Known rows, with every way that one mark hangs from another
Q_702{Q_25{Q_242{Q_105}} Q_609}: [-29.1  -6.5  -6.7 -18.1 -25.4 -12.5  -6.1  -1.7  33.2   0.2   5.0  -9.6
   0.1  16.8   6.7 -10.9  -3.3  13.4 -29.1  -8.1  -3.9]
Q_609{Q_702}: [-12.6  -3.5  -6.6 -30.0   2.6  12.9  12.1  -9.6  -6.3   5.2  16.6 -22.9
   1.0 -16.9  28.3 -11.6   7.2   1.4   0.6   2.4   0.3]
Q_561{Q_25 Q_105{Q_242} Q_609{Q_702}}: [ -7.5  -8.1  -5.9 -36.4   0.4 -18.0  21.3  -3.7 -26.1  23.5  28.5 -35.4
  -2.9  -7.8  -4.6   2.9 -19.9  -6.3   3.0  41.0 -22.6]
Q_702{Q_25}: [-11.9  -7.4  -0.5 -13.9  -1.8 -25.1   1.5  -6.9  17.6   2.4  11.6  -3.9
  -4.6  17.7  -9.8  -1.9   1.3   9.8  -3.1  -5.7  -2.4]
Q_242{Q_105}: [-10.1  -2.3  -4.2 -21.5  -2.3   3.4  30.5 -16.2  20.7  11.9 -15.1 -12.0
  -5.3  -0.6   4.4 -13.3   6.6  -4.6  -3.5  -5.5   3.6]
Q_242{Q_25{Q_702{Q_609}} Q_105}: [-16.8   3.2  19.7 -24.9  -1.8   7.9  24.8 -18.6   2.8   1.4 -24.4 -34.2
  -0.3  -2.2 -14.1 -12.1  -3.1   9.1 -31.9  -3.2  31.2]
Q_561{Q_25{Q_242} Q_609}: [ -7.1 -17.8  -6.9 -37.7   2.4  -8.1   6.9   5.2   0.5   1.6  48.4 -51.8
  -4.8  10.0  -7.9   3.4 -10.3 -12.7   3.3  20.0 -21.5]
Q_702{Q_25{Q_242} Q_609}: [-27.8  -6.0  -2.7 -16.7 -24.5 -20.4 -15.9   4.3  21.2  -4.1  16.0 -10.9
  -3.6  19.3   4.4  -5.6  -5.8  21.2 -29.4  -3.5  -1.6]
Q_609{Q_702{Q_25{Q_242{Q_105}}}}: [-20.5  -9.7 -15.1 -27.7  -6.1  15.4   7.1 -12.6  16.1   1.9  15.0 -15.0
   7.7  -8.2  25.6 -15.8   9.6  -8.5  -3.4  -6.3 -11.8]
Q_105{Q_242}: [  1.0  -1.4  -2.6  -2.0   2.0 -27.9   9.9  -5.1 -14.3  20.6 -10.4  -7.7
 -37.7  16.2 -15.8  -2.8  -2.8  25.2 -17.2  21.0  -4.2]
Q_242{Q_25 Q_609{Q_702}}: [  6.7  13.0   3.1 -26.6   7.0   1.3  14.4  -5.8 -36.6  -7.8  24.7 -61.6
 -11.1  -8.9   2.9 -10.8  19.1 -12.3  -3.6   8.1  19.3]
Q_105{Q_702}: [-16.8   1.4  15.4 -18.0   4.9  -0.9  14.6  -6.1  -9.3   0.5   3.7 -24.5
 -11.6 -17.1  26.7 -17.0   4.3   1.5  10.3  -6.8   9.2]
Q_105{Q_242{Q_609} Q_702}: [  3.8  13.2  -1.3  -1.3   9.1 -23.7  15.8  -3.9 -29.0  13.3  -3.1 -30.1
 -43.5  -2.0   3.1 -13.8  10.1   2.3   5.0  10.4  -8.6]
Q_561{Q_105{Q_702}}: [-22.3   4.3  22.8 -22.3 -11.4 -12.9  16.4  -7.7 -23.4   2.9  -0.8  -5.2
  -5.0 -18.7  17.2  -8.4 -11.8  -0.1   1.6  10.3  19.6]
Q_561{Q_25{Q_702}}: [ -2.1 -11.7  11.5 -37.4  10.8  -7.3   4.0  -6.9   7.3   0.1  35.0 -29.9
  -5.1  14.4 -21.2 -11.3 -14.6  16.9  -0.8   1.4   3.8]
Q_242{Q_25 Q_105}: [-10.2  -1.2  17.4 -20.1  -0.6  10.5  31.9 -17.5   0.1   5.0 -19.8 -34.8
  -3.5  -3.3  -1.5 -18.5   7.2  -0.8 -15.9  -2.3  27.2]
Q_25{Q_242{Q_105}}: [-16.8  -9.5  -5.9 -21.5 -16.1  10.7  11.1  -8.0  12.8  -1.6   1.0 -13.5
 -10.4   4.2   8.6 -13.1   1.7  -9.2 -15.2   1.4  -0.3]
Q_702{Q_25 Q_609}: [-22.3  -1.7   0.3 -15.9 -14.5 -28.7  -6.8   0.5  22.3   3.7  10.4 -10.6
  -0.9  17.1   0.6  -3.4  -3.8  27.5 -21.6  -6.1   2.7]
Q_242{Q_25 Q_105 Q_609{Q_702}}: [  3.8  13.3  -5.0 -28.7   5.0  17.4  35.6 -17.0 -12.8   0.7   2.4 -57.4
  -3.4 -14.3   7.5 -20.7  25.6 -27.2  -1.9  -1.9  14.4]
Q_25{Q_242 Q_702{Q_609}}: [-25.2  -3.8   3.5 -27.4 -16.7  -3.8 -14.6  -2.1  -0.4 -12.7  11.1 -14.1
 -11.9   9.1 -12.5   3.9 -17.3  15.5 -40.2   8.0   8.8]

Rows
[-15.3   6.8   9.7  -2.2  -1.7 -18.5   8.6  -1.4 -18.3  17.9 -14.5 -22.6
 -33.8  -5.3  17.6 -17.8  -3.0  29.0 -14.2   9.0  -0.1]  Q_105{Q_242 Q_702{Q_609}}
[-31.3  -1.1  10.9 -16.5 -11.7  -5.8  -3.2   0.0   7.0  -4.8  10.0 -22.0
  -4.8  -6.7  29.5 -19.1  -0.3   9.3  -7.0 -12.3   2.6]  Q_105{Q_702{Q_25{Q_242} Q_609}}
[  8.4  14.8  12.5 -23.0   9.4 -17.5   8.7  -8.0 -34.0 -12.3  15.8 -51.7
 -19.0   7.6 -34.9   3.4   5.9  -5.0 -15.4   9.2  26.2]  Q_242{Q_25{Q_702} Q_609}
[  4.2   9.4 -20.7 -25.4   4.9 -12.1   9.4  -5.8  -5.7  -1.1  31.5 -32.5
  -8.5   0.2   3.9  -4.5  19.0 -16.4   9.6  -0.4  -9.9]  Q_242{Q_609{Q_702{Q_25}}}
[  1.7 -10.6  -5.3 -35.9  -3.0   4.4   9.3  -2.1  13.3  -2.1  41.1 -41.4
 -10.3  15.4  -3.6 -23.5  -0.3  -7.9   4.2   0.8  -7.3]  Q_561{Q_25{Q_242{Q_105 Q_609}}}
[ -7.2   0.5 -21.6 -27.4 -11.6  15.6  13.8  -7.5   3.3  -4.6  16.3 -29.8
 -10.4  -3.9  14.6 -14.7  14.3 -27.8  -5.8   2.2  -9.9]  Q_25{Q_242{Q_105 Q_609{Q_702}}}
[-19.8  -9.9 -12.4 -27.0  -5.3   9.5  -0.2  -8.9   7.5  -1.1  22.9 -15.9
   5.0  -6.7  23.5 -12.1   6.8  -3.7  -3.6  -2.2 -10.3]  Q_609{Q_702{Q_25{Q_242}}}
[  5.7  14.9   4.5 -25.0   7.8  -1.5  29.7 -18.9 -10.3  -4.3  -7.0 -48.1
 -11.5   2.4 -31.1  -7.3  12.5 -19.7 -13.9  -1.5  21.2]  Q_242{Q_25{Q_702} Q_105 Q_609}
[-20.1  -3.0  28.6 -38.1 -11.4  -7.8   9.7  -0.9 -11.4   3.7  29.1 -27.5
   3.2 -10.9  19.1 -25.3 -21.9  13.4   4.3   7.7  15.4]  Q_561{Q_25 Q_105{Q_702{Q_609}}}
[ 11.9  10.4   3.3  -4.5   8.6 -31.4   9.4  -7.3 -36.6   9.2  -5.1 -34.2
 -42.5  18.2 -39.6   1.7   1.1  14.9 -24.1  23.9   8.4]  Q_105{Q_242{Q_25{Q_702} Q_609}}
[-21.6   3.0   4.2 -21.2  -5.0  10.1  29.7 -13.2  18.5  10.1 -17.5 -21.4
  -2.4 -16.0  28.1 -24.1   7.0  -2.0  -1.7 -14.1   6.4]  Q_242{Q_105{Q_702{Q_609}}}
[-27.4  -0.4  19.0 -20.4 -16.7 -14.6   7.8  -7.2 -14.4  -1.4   3.5  -0.3
  -1.7 -11.6  14.9  -9.6 -12.1  -3.7  -1.3   7.2  11.7]  Q_561{Q_105{Q_702{Q_25{Q_242}}}}
[  3.9  11.6 -26.8 -29.5   3.4  10.3  34.4 -16.0   7.7   7.7   7.1 -34.3
  -4.2 -11.5  12.8 -15.7  25.0 -31.1  10.5  -5.3  -9.8]  Q_242{Q_105 Q_609{Q_702}}
[ -4.2   2.7  13.7  -4.6   1.9 -25.2   5.0  -7.1 -27.6  13.1 -16.8 -23.5
 -34.8  15.2 -28.9  -1.7 -10.0  34.9 -37.0  22.2  14.9]  Q_105{Q_242{Q_25{Q_702{Q_609}}}}
[ -7.0  -7.1   5.7 -42.8 -15.5  -2.4   2.6  -0.1 -16.7  -4.0  49.1 -29.4
  -1.1   1.5   3.3 -17.4 -14.9  -8.0   1.3  19.1   1.8]  Q_561{Q_25{Q_242{Q_609{Q_702}}} Q_105}
[-15.2  -6.6  28.5 -37.2  -5.0  -6.4  13.7  -4.5 -13.8   3.4  29.5 -24.3
   1.2 -10.4  14.0 -24.6 -19.3   5.0  13.7   8.1  13.7]  Q_561{Q_25 Q_105{Q_702}}
[  1.1  16.5  10.5 -20.5   6.6   7.9  37.4 -14.7 -14.4  -1.9  -6.1 -59.1
 -12.2 -14.0   6.0 -25.1  22.7 -27.2   5.0  -8.3  20.0]  Q_242{Q_25 Q_105{Q_702} Q_609}
[ -9.8  -8.4   6.7 -40.7  -3.0 -24.9  19.6  -0.3 -14.8  11.1  35.7 -34.7
   5.6  -0.8 -12.8   8.9 -22.9 -10.7   8.0  31.2  -7.4]  Q_561{Q_25 Q_105 Q_609}
[ -9.4   2.4 -10.7 -22.0 -10.6   9.5  14.9  -6.3   1.4  -6.8  10.2 -30.4
 -16.6  -3.5  13.9 -17.2  12.6 -28.0  -1.2  -3.2  -5.0]  Q_25{Q_242{Q_105{Q_702} Q_609}}
[ -4.7   0.4 -16.2 -22.8 -13.6   3.7  12.4  -5.7   5.1  -5.6  12.3 -25.6
 -17.3   6.8   0.5 -10.1  10.9 -23.7  -8.4   2.6  -5.8]  Q_25{Q_242{Q_105 Q_609}}
[-10.7   2.7  -3.3 -13.4  -8.0 -41.6  21.6  -3.2 -33.6  22.5  -7.8 -11.0
 -18.7  -1.5 -20.6  25.0 -18.1  -5.9 -12.6  44.8  -9.8]  Q_561{Q_105{Q_242} Q_609}
[-19.9  -7.7  -3.6 -27.4  -9.1   9.2   5.9 -15.4  12.3  -7.5  -4.4  -7.9
  -8.7   5.7 -17.3  -2.5  -9.3  -6.8 -25.4   0.5   1.4]  Q_25{Q_242{Q_105} Q_702}
[ -7.4   2.9 -14.0 -27.9  -6.3   2.2   7.4 -13.1   5.2 -10.5   6.8 -20.0
 -15.3   8.4 -24.7   0.9  -0.1 -20.8 -19.3   2.1  -3.6]  Q_25{Q_242{Q_105 Q_609} Q_702}
[-14.3   3.2  28.1 -22.9   0.2  -7.9   3.3  -7.5 -21.6  -7.0  -0.8 -37.8
  -8.1   3.2 -18.3  -1.3  -9.4  24.1 -33.3   7.0  35.6]  Q_242{Q_25{Q_702{Q_609}}}
[-13.6 -14.1  16.9 -38.3 -18.8  -6.0   1.0  -0.6 -10.7  -2.6  37.8 -17.6
  -2.1   6.9  -0.7 -16.4 -23.7   4.3  -5.2  19.0   9.1]  Q_561{Q_25{Q_242} Q_105}
